Each row comes from the steps of one walk. Every step used is in the known rows, and no mark comes twice. Write the walk behind each row, first mark first.
Known rows:
bafe -> zoza -> baki -> zozilum: [-2.01  0.58 -0.57 -2.26 -1.38  0.22  2.81 -1.52 -2.77  1.71  1.39  3.18
 -2.72 -0.80  6.66  0.81]
sapon -> bivo -> zoza -> bafe -> legu -> baki: [ 5.34 -0.90  0.28 -4.22  1.08  2.54  5.75  1.10 -2.76 -2.86  6.93  0.92
 -2.11  5.74  1.91 -2.22]
legu -> bivo -> kogot: [ 5.43  3.54  0.42 -3.60 -1.15  4.41 -1.26  2.63 -1.50  0.90  7.06  0.37
  3.14 -0.14 -3.53  3.06]
baki -> zozilum -> bafe -> legu -> bivo -> zoza: [ 3.41  1.09  0.71 -0.34  3.22  1.39  7.64  0.04  2.18  2.56  2.51  3.62
 -0.79  2.89 -0.52 -1.60]
legu -> baki -> zozilum -> bafe: [ 1.99 -3.19  1.77  2.98  4.00 -2.55  2.15 -1.65  0.92  3.17  2.20  2.77
 -1.33  2.13 -0.86 -2.81]
zoza -> bafe: [-0.61 -1.47  1.44 -1.36  3.65 -0.22  2.00  1.08  2.21 -0.99  4.45  0.30
  0.87  1.69 -1.55 -0.92]
zozilum -> bafe -> zoza: [ 0.20 -2.67  1.77 -2.02  0.74 -1.22  2.33  0.37  0.08  0.21  5.21  1.31
 -0.94  2.89  0.58 -3.63]
zozilum -> bafe -> legu: [ 2.72 -1.62  2.28  2.15  1.44 -0.76  6.09 -1.32  3.33  0.61  2.73  0.11
 -1.83  1.63 -3.25 -6.19]
bivo -> zoza -> baki: [ 1.64 -0.14  0.68 -1.58 -3.44  3.34  2.17  0.24 -4.55  0.00  2.50 -0.40
 -1.47  1.71  5.74  0.14]
zoza -> bafe -> legu -> baki: [ 3.28 -2.73  1.04 -0.20  2.00 -2.09  6.31 -1.64  1.86 -1.60  4.25  0.07
 -3.50  4.22 -0.79 -4.36]
sobab -> bivo: [-0.08  1.23  0.70 -1.16 -0.65  4.81 -2.35  0.83 -0.55  0.71  4.89  0.55
  1.48  0.15  2.64  0.26]
bafe -> legu -> baki -> zozilum: [ 3.57  0.64  0.51  2.55  1.09 -1.01  5.38 -3.71  1.64  0.42  0.12  3.15
 -4.14  2.51  1.19 -3.16]
legu -> bivo -> zozilum -> bafe -> zoza -> baki: [-1.25 -0.05  0.10 -3.06 -2.56  3.62  3.26  1.60 -1.88  4.14  7.74  1.28
  1.40  1.14  0.00 -2.40]
bafe -> zoza -> baki: [-0.96 -0.34  0.15 -3.25 -4.38  0.31  1.38 -1.06 -4.08  0.02  4.87  0.34
 -2.69  1.02  5.87 -1.13]
bivo -> zozilum: [-1.70  2.19  0.25  0.97  0.87  4.94  0.88  0.77  1.81  0.82 -0.63  3.04
  2.13 -0.62 -0.74 -1.09]
zozilum -> bafe: [ 0.65 -2.40  2.74  1.58  2.31 -0.56  1.44  0.32  1.94  1.44  4.26  0.07
  0.82  1.32 -3.25 -3.91]
sapon -> bivo -> kogot: [ 5.14  3.20  0.04 -3.37  0.69  5.66 -1.28  2.71 -2.66 -0.59  4.04  1.14
  2.51 -2.78 -2.80  2.45]

Write each row's walk:
[-0.89 -1.04  0.81 -0.67  4.40 -1.35  3.77 -0.31  1.73  2.23  0.89  4.64
 -0.84  0.57  1.38 -1.14]  baki -> zozilum -> bafe -> zoza
[-0.42 -3.67  1.45 -1.59 -1.65 -1.26  3.48 -0.46 -2.45  1.94  5.28 -0.24
 -2.26  0.91  2.48 -3.73]  zozilum -> bafe -> zoza -> baki
[-1.44 -0.49 -0.24 -2.84 -0.57  4.79  3.28  1.75 -3.10  2.73  4.85  2.13
  0.77 -1.48  0.74 -2.90]  sapon -> bivo -> zozilum -> bafe -> zoza -> baki
[ 4.69 -3.68  2.40  2.81  0.58 -2.27  5.73 -2.42  1.53  0.80  4.26 -0.25
 -3.54  3.82 -2.46 -7.32]  zozilum -> bafe -> legu -> baki
[ 0.31  1.56 -0.14 -2.21  2.13  3.22  7.13  1.16  3.62  0.31  4.99  1.63
  0.77  2.29 -3.45 -2.42]  zoza -> bafe -> legu -> bivo -> zozilum
[ 0.58 -1.27  0.87  3.15  1.54 -0.53  7.45 -2.66  1.18  4.47 -0.95  1.46
 -3.17 -2.88  0.44 -3.36]  zoza -> baki -> zozilum -> bafe -> legu
[ 0.46 -0.25  0.78  2.53  2.04  3.13  6.96 -0.35  4.17  1.95 -1.52  2.43
 -0.25 -0.50 -3.25 -5.44]  bivo -> zozilum -> bafe -> legu
[-2.20 -2.06  0.00 -0.79 -0.79  2.60  4.70  0.45 -0.95  3.07  0.78  2.21
 -0.65 -1.16  2.03 -3.43]  bivo -> zozilum -> bafe -> zoza -> baki
[ 4.59  3.42  0.64 -2.95 -2.99  3.68  5.05  0.18 -0.54 -1.51  7.01  0.86
 -1.00  5.90  0.98 -1.72]  bafe -> legu -> bivo -> zoza
[ 2.07  0.03  0.77 -2.02 -0.32  2.59  3.73  1.34 -3.02  4.23  6.64  1.24
  0.67  2.30  1.81  0.50]  legu -> bivo -> zoza -> baki -> zozilum -> bafe
[ 1.68 -3.36  1.01  0.16  2.85 -3.10  2.82 -1.68 -0.56  2.20  3.01  3.75
 -2.66  3.39  2.23 -2.61]  legu -> baki -> zozilum -> bafe -> zoza
[-1.86 -0.74 -0.52 -2.37  0.59  6.06  1.75  2.01 -0.12  2.64  2.20  3.13
  1.39 -0.48  3.33 -1.43]  sobab -> bivo -> zozilum -> bafe -> zoza
[ 2.49 -0.85 -0.54 -0.59 -0.25  4.99  6.93 -0.33 -2.12  3.60 -0.23  1.77
 -2.80 -1.06  6.91 -0.70]  sobab -> bivo -> zoza -> baki -> zozilum -> bafe -> legu
[ 1.81  1.09  1.21  1.35  3.88  0.05  6.36 -0.83  3.89  3.54  3.39  3.12
 -0.20  1.01 -3.61 -2.75]  baki -> zozilum -> bafe -> legu -> bivo
[ 4.30 -1.53 -0.19 -1.65  3.54  0.06  8.66 -0.71  0.50 -1.41 -0.16  3.13
 -3.90  4.88  4.08 -0.77]  bivo -> zoza -> bafe -> legu -> baki -> zozilum
[ 3.48  3.44 -0.45 -1.83 -2.42  3.36  7.16 -0.92 -1.59  1.68  3.95  1.90
 -2.31  2.49  3.36 -0.13]  bafe -> legu -> bivo -> zoza -> baki -> zozilum
[ 3.16 -0.15  2.29  0.16  0.15  0.12  5.23 -0.34  2.58  1.66  8.22 -0.30
 -0.26  3.40 -4.85 -5.55]  zozilum -> bafe -> legu -> bivo
[ 2.73 -1.05  0.24  0.72  0.41  1.50  8.82 -1.34 -1.17  2.65 -1.84  2.04
 -3.71  0.20  4.38 -1.69]  bivo -> zoza -> baki -> zozilum -> bafe -> legu
[ 1.99  0.72  0.90 -2.74  1.60  0.60  5.87  0.49  2.87 -0.77  8.25 -0.04
 -0.21  3.74 -3.18 -2.46]  zoza -> bafe -> legu -> bivo
[ 0.93  1.28  0.48  0.23  2.21  5.25  5.21  1.12  1.90  1.53  2.63  2.61
  1.17 -0.66 -4.11 -4.82]  sapon -> bivo -> zozilum -> bafe -> legu
[ 1.05  0.07  0.79  1.32  0.33  0.15  6.83 -1.63  0.56  5.45  4.02  1.08
 -1.73 -1.30 -1.01 -2.76]  zoza -> baki -> zozilum -> bafe -> legu -> bivo
